Each row was made from one path, in order. Every step used is in the known rows, and no mark comes twice. Write each row's path.
Known rows:
kovido > bozude: [ 3.45  0.35  1.10  0.65 -0.48 -3.42 -2.93 -3.02 -0.10  2.38  0.23  0.82
  1.08  0.64  2.44 -0.73  3.57  2.85  1.14 -2.21 -0.05 -1.40  0.00]
pegab > mosos > guze > bozude: [-0.20  0.94  1.88  0.47  1.61 -1.36 -1.42 -4.91 -1.27  5.98 -0.77  2.19
  1.40  1.55  1.63 -1.69  3.98 -0.28  3.96  2.96 -0.20 -0.89  0.69]
mene > lolom > guze > bozude: [ 2.28  1.17 -0.60  0.34 -2.25 -1.60 -3.17 -2.14 -1.89  1.23  0.00  2.44
 -2.76  2.26  4.24 -3.34  3.37  3.90  1.85  3.80  1.75  0.70  1.84]
mosos > ramu > bozude: [-1.60  1.59 -0.28  0.81 -1.61 -0.90 -3.10 -2.94 -0.44  0.41  0.24  2.74
  1.00 -1.23  2.78 -1.03  3.62  1.35  0.13  0.13 -0.91  0.16  0.94]
ramu > lolom > guze > bozude: [ 1.55  0.59  1.16  1.06 -2.19 -1.54 -2.60 -3.37  0.03  1.03  0.17  1.60
 -0.30  7.83  3.92 -1.86  2.37  3.01  2.37  3.45  1.45  0.67  0.54]
guze > lolom > kovido: [ 1.64 -0.07  1.72  0.09 -0.36 -1.63 -1.81 -3.77 -0.68  1.91 -1.39  1.49
  1.71  3.28 -2.14 -0.98  0.37 -0.76  2.71  2.05  1.11  0.22  0.32]
mosos > kovido > bozude: [ 2.64  1.20  0.79  0.29 -1.24 -2.17 -2.70 -2.78  0.10 -1.37 -0.70  1.37
 -0.67  1.63  3.64 -1.51  4.47  1.50  0.63 -1.19 -0.45 -1.57 -0.37]
mosos > ramu > bozude > mene > lolom > guze: [ 0.03  2.66 -0.80  0.24 -3.41  0.56 -4.65 -1.14 -1.21 -0.75  0.43  2.58
 -2.41 -0.38  8.07 -2.40  2.32  4.33  0.12  2.87 -0.25  2.82  4.62]
mene > mosos: [-0.40  1.13  1.97  1.15  1.22 -3.18 -1.11 -2.01 -1.37  1.38 -1.47  0.21
 -0.07  0.33  1.69 -2.25  2.33 -1.22  1.59  0.29  0.16  1.31  0.90]
lolom > guze: [ 2.75  1.20  0.66  0.10 -2.48 -2.81 -1.96 -2.10 -0.20  2.48 -0.48  0.97
  1.19  3.67  3.70 -2.88  1.86  2.68  2.34  1.83  0.11  0.05  0.81]
bozude > mene: [-0.52  2.17  1.79  1.21  1.56 -3.27 -1.57 -0.81 -0.22  1.75 -1.62 -0.23
  1.88  0.46  4.10 -2.60  1.33  2.42  2.04  0.98 -0.61  1.39  4.27]
lolom > guze > bozude: [ 1.80  1.28  1.50  0.45 -1.88 -2.19 -1.78 -3.10 -0.45  2.17 -0.38  1.74
  1.36  3.31  3.77 -2.62  3.24  1.94  2.92  3.57  0.86  0.26  1.62]
lolom > kovido > bozude > mene > mosos: [ 2.79  0.02  3.37  0.21  2.02 -1.92 -2.56 -3.67  0.85  1.21 -2.37 -0.01
  0.11  1.79  2.37  1.01  2.22 -1.77  1.89  0.51 -0.58  2.41  4.96]
guze > lolom > kovido > bozude > mene: [ 3.52  0.12  3.75  0.11  0.19 -1.45 -2.98 -3.98  0.42  1.65 -0.85  0.47
  2.41  2.04  1.54  0.56  0.78  0.65  2.63  0.41  0.39  0.86  2.91]
ramu > lolom: [ 0.21  0.30  0.19  1.48 -0.05 -2.77 -2.40 -2.25 -0.06  0.93 -0.59  0.74
 -0.47  5.59  1.53 -2.01  1.57  2.74  1.30 -0.05  0.54 -0.12 -0.20]
bozude > mene > lolom > guze > mosos > kovido: [ 1.50  3.02 -2.24  0.43 -1.22  0.00 -3.03 -1.00 -2.11 -2.87 -2.14 -0.62
 -3.78  2.67  7.45 -5.21  0.68  3.12  0.97  4.22  0.94  2.72  3.04]
kovido > bozude > mene > mosos > ramu > lolom: [-0.58  2.95  2.96  1.19  0.60 -1.48 -3.47 -3.55  0.64 -0.14  0.77 -0.44
 -1.22  4.03  5.36  0.10  2.61 -0.27 -0.16 -0.71 -0.78  2.22  2.07]
ramu > lolom > guze > bozude > mene: [ 0.48  1.61  2.55  1.43 -1.05 -1.40 -2.46 -2.42  0.53  0.52 -0.51  0.53
  0.44  7.07  6.59 -2.09  1.61  3.46  3.01  4.31  0.82  2.49  3.81]
ramu > lolom > guze > mosos > kovido: [ 1.77  1.35 -1.90  0.91 -2.55 -0.17 -2.56 -3.21 -0.45 -2.58 -1.40 -0.46
 -2.02  8.93  4.41 -3.73  0.56  1.78  1.27  2.83  0.98  0.88 -1.67]
pegab > mosos > guze > bozude > mene: [-1.27  2.01  3.12  0.82  2.86 -1.11 -1.27 -3.92 -0.93  5.62 -1.40  1.11
  2.04  0.86  4.44 -1.87  3.11  0.16  4.33  3.95 -0.80  0.96  3.94]
kovido > bozude > mene > lolom: [ 2.76  1.31  0.47  0.82  0.34 -2.62 -4.14 -1.20 -1.06  1.00 -0.23  0.51
 -2.29 -1.09  5.40 -1.70  2.96  5.10  0.49 -1.18  0.51  0.69  3.70]
ramu > bozude: [ 0.09 -0.50  0.27  1.43 -0.55 -1.95 -2.55 -1.97 -1.04  0.54 -1.21  2.46
  1.10 -1.54  2.95 -1.11  3.03  2.57  1.13 -0.52 -0.13  0.19  1.20]
mosos > kovido > bozude > mene > lolom > guze: [ 4.27  1.99  0.33 -0.19 -3.35 -0.79 -4.24 -1.11 -0.56 -2.36 -0.36  1.10
 -4.24  2.44  8.88 -2.84  3.24  4.70  0.71  1.51  0.00  1.04  3.17]
pegab > mosos > ramu: [-0.65  3.61  0.76  0.45 -0.63 -2.01 -2.05 -4.26 -1.02  2.90  0.10  1.36
  0.68  1.29  1.70 -2.31  2.36 -3.90  0.99  0.62 -1.39 -1.05 -0.41]

Which path is each row?
[ 1.21  0.53 -0.79  0.25  1.52 -1.55 -3.20 -1.41 -0.37  0.87 -2.70  1.29
 -2.60  2.02  1.48 -1.80  0.87  2.15  1.78  2.68  0.47  2.24  6.12]	bozude > mene > lolom > kovido
[-2.05  2.82 -2.90  1.52  0.67  0.44 -4.24 -2.05 -2.48 -1.18 -0.88  0.68
 -2.05 -3.27  5.24 -2.69  1.70  2.84 -0.74  1.31  0.35  2.78  3.46]	guze > mosos > ramu > bozude > mene > lolom
[ 2.22  2.18 -1.94  0.70 -0.49 -1.51 -3.24 -1.15 -2.13  1.01 -1.44 -1.24
 -2.02  1.52  6.29 -4.49 -0.10  4.25  1.51  3.21  1.37  2.88  3.42]	bozude > mene > lolom > guze > mosos
[ 2.59  0.49 -1.56  1.12 -1.62 -1.54 -2.77 -3.59 -0.51  0.98 -0.77 -0.97
 -0.11  7.70  3.29 -2.97 -0.14  2.79  1.68  1.97  1.37  0.93 -1.38]	ramu > lolom > guze > mosos
[ 2.46  1.28  2.41  0.87  0.88 -3.33 -2.77 -2.10  0.54  1.93 -0.41 -0.21
  1.77 -0.08  5.13 -0.92  2.64  3.34  1.54 -1.36 -0.72  0.38  3.37]	kovido > bozude > mene
[ 0.04  1.89 -0.18  1.11  1.13 -2.57 -2.76  0.02 -1.57  0.85 -1.30  0.55
 -2.27 -0.57  4.51 -3.48  1.55  4.15  0.97  1.10  0.46  1.85  4.48]	bozude > mene > lolom
[ 3.71 -0.11  1.92 -0.01  1.08 -2.28 -3.12 -3.41  1.62  1.96 -1.83  0.53
  1.34  2.40  2.15  0.76  2.12  1.23  2.12  0.14 -0.63  0.69  4.87]	lolom > kovido > bozude > mene
[-0.63  0.61  0.85  0.19  1.79 -1.88 -1.67 -3.59 -0.38  5.30 -0.43  1.93
  1.79  1.91  1.34 -1.96  4.31  4.17  3.56  2.90  0.34 -0.25  1.74]	mosos > guze > bozude
[ 1.58  2.27  2.22  0.55 -0.09 -1.85 -2.57 -1.79  0.43 -1.77 -1.12  0.26
  0.05  1.00  6.24 -1.71  3.47  2.08  1.14 -0.40 -1.01  0.20  3.01]	mosos > kovido > bozude > mene
[-2.63  2.78  1.11  1.03 -0.26 -0.67 -2.84 -1.76 -0.18 -0.07 -0.53  1.80
  1.75 -1.92  5.50 -1.25  2.66  1.80  0.48  1.00 -1.49  1.82  4.38]	mosos > ramu > bozude > mene
[-2.06  2.32  1.81  0.53  1.67 -0.15 -2.67 -3.56  1.12 -0.43 -1.68  0.28
 -1.48  7.20  1.43 -0.08  0.51 -3.12  0.91  3.13 -0.59  3.76  4.42]	bozude > mene > mosos > ramu > lolom > kovido
[ 4.53 -1.00  2.29 -0.21 -1.08 -1.76 -3.18 -4.97  0.00  2.02 -0.39  1.48
  1.70  2.72 -1.27  0.69  1.71  0.19  2.16 -0.40  1.11 -0.93 -0.55]	guze > lolom > kovido > bozude
[-1.52  2.66 -0.52  0.70 -0.82 -1.67 -2.94 -3.21  0.40  0.76  0.79  1.16
 -0.60  5.94  1.52 -1.83  1.98  1.51  0.21  0.55 -0.18 -0.02 -0.52]	mosos > ramu > lolom
[ 0.44  0.79  0.03  0.61  2.03 -0.91 -3.15 -2.35 -0.65  0.62 -2.40  2.08
 -2.37  1.63  1.66 -1.37  2.32  1.56  2.27  4.40  1.23  2.43  6.65]	guze > bozude > mene > lolom > kovido
[ 2.47 -0.80  3.06  0.98  1.60 -1.42 -3.38 -3.99  1.32 -0.03 -1.83 -0.13
 -1.42  6.33  2.44  1.60  1.46 -0.78  1.49  0.31  0.10  2.69  3.92]	ramu > lolom > kovido > bozude > mene > mosos
[ 5.18 -1.30 -1.59 -0.14 -0.71 -1.81 -4.61 -3.49 -0.07  1.40 -0.94  2.39
 -3.36  2.20 -0.13  0.12  3.15  2.70  0.69 -0.56  0.88 -0.57  1.79]	mene > lolom > kovido > bozude
[ 0.84 -1.07 -0.99  0.87  0.38 -0.11 -4.10 -1.41 -0.91 -0.89 -2.82  2.90
 -2.81 -0.55  3.00 -0.38  1.75  3.01  1.15  2.18  0.54  2.68  6.40]	ramu > bozude > mene > lolom > kovido
[-1.33  1.62  0.32  0.56  2.58 -0.98 -2.79 -1.60 -1.34  3.93 -0.86  1.72
 -1.62  0.22  4.48 -2.97  3.71  6.39  2.93  4.07  0.80  1.99  5.14]	mosos > guze > bozude > mene > lolom
[-0.93  0.94  3.44  0.33  1.14 -1.41 -1.08 -3.32 -2.21  4.48 -0.27  0.32
  1.34  1.06  0.78 -2.28  1.65  1.02  3.29  1.86  0.94  1.47 -1.09]	mene > mosos > guze > lolom
[ 2.00  1.98  0.23  0.50 -0.48 -1.38 -3.97 -0.89 -0.98 -2.63 -0.79  0.93
 -4.10  0.03  6.68 -2.46  3.66  3.87 -0.06 -0.33 -0.01  0.60  3.23]	mosos > kovido > bozude > mene > lolom
[ 2.19  2.08 -1.59  0.34 -2.14 -0.86 -1.83 -2.89 -1.05 -1.46 -1.85 -0.43
 -0.20  4.38  4.34 -4.30  1.43  0.73  1.66  3.06  0.51  0.37 -0.61]	lolom > guze > mosos > kovido
[ 5.06  1.30  0.58 -0.01 -2.51 -2.00 -4.44 -1.38 -0.61  1.27  0.28  0.67
 -2.15  1.41  7.86 -2.02  2.34  5.97  1.05  0.67  0.36  1.20  3.61]	kovido > bozude > mene > lolom > guze
[ 1.23  1.77 -4.02  0.53 -3.66  0.75 -4.77 -3.24 -2.44 -0.59  0.29  1.74
 -2.85  0.02  5.00 -2.86  2.23  3.32 -0.49  2.14  0.97  1.45  0.22]	mene > lolom > guze > mosos > ramu > bozude
[-0.29  3.70  3.32  0.49  0.95 -1.99 -2.85 -3.08  0.24  1.05  0.39 -0.60
  0.51 -0.48  5.33 -0.67  3.39 -1.16  0.14 -0.57 -1.30  1.94  3.13]	kovido > bozude > mene > mosos > ramu
[ 2.03  2.41  3.03  0.82 -0.15 -1.52 -2.39 -3.24 -0.45 -0.90 -1.39  0.43
 -0.48  0.62  6.64 -1.47  3.16 -2.35  1.43 -0.42 -1.58 -0.48  2.11]	pegab > mosos > kovido > bozude > mene
[-4.41  3.92  3.09  1.65  2.04 -0.66 -2.15 -3.38 -0.15 -0.68 -0.11  0.18
 -0.97  4.11  4.49 -1.41  2.55 -1.74  0.90  3.35  0.06  3.50  3.65]	guze > bozude > mene > mosos > ramu > lolom
[-1.72  4.69  3.76  0.25 -0.38 -0.74 -1.70 -3.20 -0.42  0.93 -0.04  0.40
  0.78  2.08  6.77 -2.39  3.01 -1.86  2.05  5.25 -0.52  3.66  4.72]	lolom > guze > bozude > mene > mosos > ramu
[ 3.01  0.50 -2.37  0.11 -0.19 -0.20 -4.55 -6.86  1.27  0.77 -0.15  0.21
 -0.74  7.72 -1.03  0.90  1.55 -0.17  0.02  0.15  0.52 -0.31 -0.93]	guze > mosos > ramu > lolom > kovido > bozude
[ 2.02  1.92 -0.06  0.37 -1.66 -1.92 -3.22 -0.15 -1.16  1.10 -0.74  0.59
 -2.33  1.89  6.83 -3.84  1.01  4.86  1.71  2.88  0.68  2.27  4.52]	bozude > mene > lolom > guze
[ 3.19 -1.45  3.57 -0.84  0.66 -0.44 -2.78 -5.88 -0.37  4.55 -0.44  1.31
  0.83  3.07 -1.23  1.28  2.51 -0.05  3.34  1.20  0.87  0.77 -0.32]	mene > mosos > guze > lolom > kovido > bozude
[ 2.56  0.17  5.19  0.36  1.14 -1.34 -2.40 -4.18 -0.44  0.84 -1.32 -0.15
  1.07  1.31  1.74  0.91  0.88 -2.35  2.35  0.75  0.65  2.49  2.89]	guze > lolom > kovido > bozude > mene > mosos
[-0.24  2.81  0.52  0.33 -2.99 -0.48 -3.14 -4.31  0.53  0.86  1.44  2.02
 -0.38  8.17  3.86 -1.98  2.95  1.71  1.62  3.90  0.45  0.60  0.17]	mosos > ramu > lolom > guze > bozude
[-2.48  0.27  4.65  1.17  1.57  0.10 -1.84 -2.38 -2.38  2.41 -1.09  0.85
  1.98 -2.35  4.74 -0.91  1.70  2.16  3.15  2.21  0.28  3.92  2.73]	ramu > bozude > mene > mosos > guze > lolom
[ 0.01  2.47  4.35  0.99  0.25 -1.77 -1.22 -2.15 -0.86  0.99 -1.32  0.09
  0.90  1.81  6.71 -2.44  2.31 -0.53  3.11  4.61  0.36  3.67  4.97]	lolom > guze > bozude > mene > mosos
[ 1.53  1.42  3.91  1.19  1.78 -3.12 -2.17 -2.23 -0.29  1.20 -0.79 -0.89
  0.55 -0.85  5.34 -0.80  2.67  0.20  1.23 -1.11 -0.51  1.91  3.46]	kovido > bozude > mene > mosos
[ 4.33 -1.90  0.23  0.31 -0.62 -1.72 -4.06 -4.70  1.68  1.11 -0.79  1.64
 -0.91  7.71 -0.38  1.46  2.33  1.82  1.35 -0.75  0.50 -0.70  0.53]	ramu > lolom > kovido > bozude
